What can hang from each mark
sote: kigi tomup
mizub: sena
vusa: kigi
rusi: mizub zere
sena: mizub tomup zere
zere: sena
tomup: sena sote
kigi: sote vusa

Each row was made from one small tree. The marks that hang from a mark follow it in brackets, in alphabetical order. Every link used is in the known rows. Write each row's tree.
(in the rows, 128 means zero)
Known rows
sote[kigi[vusa] tomup]: [163 151 207 146 121 158  82  93 156 153 109  96 141 157  64 123 164 112]
sote[kigi[vusa]]: [150 155 181 142 122 143  85 100 153 137 115  94 124 164  79 114 169 123]
vusa[kigi[sote]]: [140 143 171 111 133 142  97  93 146 133 130 101 110 152  87 113 160 117]
sote[tomup]: [172 144 156 150 168 156 111 106 163 150 106  96 120 135  80 123 139 132]
tomup[sena[mizub zere] sote[kigi[vusa]]]: [121 162 201 182 141 123 108 123 147 125 119 113 117 156 122 120 184 140]
vusa[kigi]: [152 143 154 146 154 118 104 107 157 126 122 106  95 135  84 115 165 130]
kigi[sote[tomup[sena[mizub]]] vusa]: [113 167 199 113 125 182  97  53 122 160 114  79 136 145 112 111 159 135]
mizub[sena[tomup[sote] zere]]: [173 150  73 180 178 157 123 161 174 137 117  99 142 117  96 140 136 124]
rusi[mizub zere[sena]]: [237 165 124 141 141 112 135 150 144 116 105  66  74 186 116  84 153 148]
kigi[sote]: [148 149 146 109 147 166 107  97 151 141 120  88 118 159  98 114 140 130]
sote[kigi[vusa] tomup[sena[mizub zere]]]: [116 168 220 166 127 128 100 109 141 139 103 102 121 168 105 120 163 146]
tomup[sena sote[kigi]]: [142 144 169 179 184 123 104 127 187 124 111 100 102 122 105 115 189 132]
vusa[kigi[sote[tomup[sena]]]]: [121 149 194 124 148 151  93  96 152 145 114  88 110 125  97 117 168 119]
sena[tomup[sote] zere]: [160 143  99 193 177 157 118 159 182 147 123 146 135 133 115 139 144 132]
rusi[zere]: [180 166 131 124 148 133 124 109 158 134 106  86  90 153 107 112 131 144]
tomup[sena sote]: [145 148 133 174 195 145 119 130 174 132 114  92  99 103 123 120 172 139]
rusi[mizub[sena]]: [194 154 108 152 164 122 122 143 144 102 116  43 103 134  75 105 149 147]
mizub[sena[tomup]]: [160 150  66 149 172 155 108 107 170 141 110  76 134 115  78 120 137 139]
sena[mizub]: [150 148 144 145 167 125 119  71 145 128 120 105 103 152  97 107 146 162]

Which tree is each row?
[152 140 196 116 131 158  93  86 148 150 124 102 126 145  72 122 155 107]
vusa[kigi[sote[tomup]]]
[188 138 101 180 177 146 118  86 165 153 125 132 131 147 114 107 171 144]
zere[sena[mizub tomup[sote]]]
[179 144 154 176 129 148  89  75 158 155 126 133 153 168  98 104 195 123]
zere[sena[mizub tomup[sote[kigi[vusa]]]]]
[123 156 205 175 161 105 115 117 161 127  99 108 103 165 102 117 154 159]
sote[kigi tomup[sena[mizub zere]]]
[136 156 183 170 150 147  90 117 167 135 115  91 120 125 107 119 199 118]
tomup[sena sote[kigi[vusa]]]
[131 162 186 181 144 139 102 163 163 129 112 100 116 146 121 130 183 120]
tomup[sena[zere] sote[kigi[vusa]]]
[130 155 148 184 187 122 136 135 156 123 116 112  95 134 138 122 158 160]
tomup[sena[mizub zere] sote]
[118 156 195 135 141 142 107 142 148 140 111  96 106 146 110 126 153 120]
vusa[kigi[sote[tomup[sena[zere]]]]]
[141 155 134 184 191 138 131 176 170 127 110 101  94 125 138 130 157 140]
tomup[sena[zere] sote]
[114 163 143 164 175 112 134 127 147 119 107 100  84 154 136 113 144 175]
tomup[sena[mizub zere]]
[121 161 219 155 134 135  88  64 146 144 106  92 125 146  91 109 179 142]
sote[kigi[vusa] tomup[sena[mizub]]]
[185 132 138 184 163 123 103  83 178 143 121 140 135 166  96 102 186 137]
zere[sena[mizub tomup[sote[kigi]]]]
[193 163  96 136 146 128 127  75 155 150 107 112 104 178 123  92 144 159]
rusi[zere[sena[mizub tomup]]]
[126 157 199 170 147 130  95  77 152 131 122 104 121 135 108 110 199 138]
tomup[sena[mizub] sote[kigi[vusa]]]
[127 151 185 189 175  98 122 133 168 113 115 120 100 153 120 118 174 154]
tomup[sena[mizub zere] sote[kigi]]
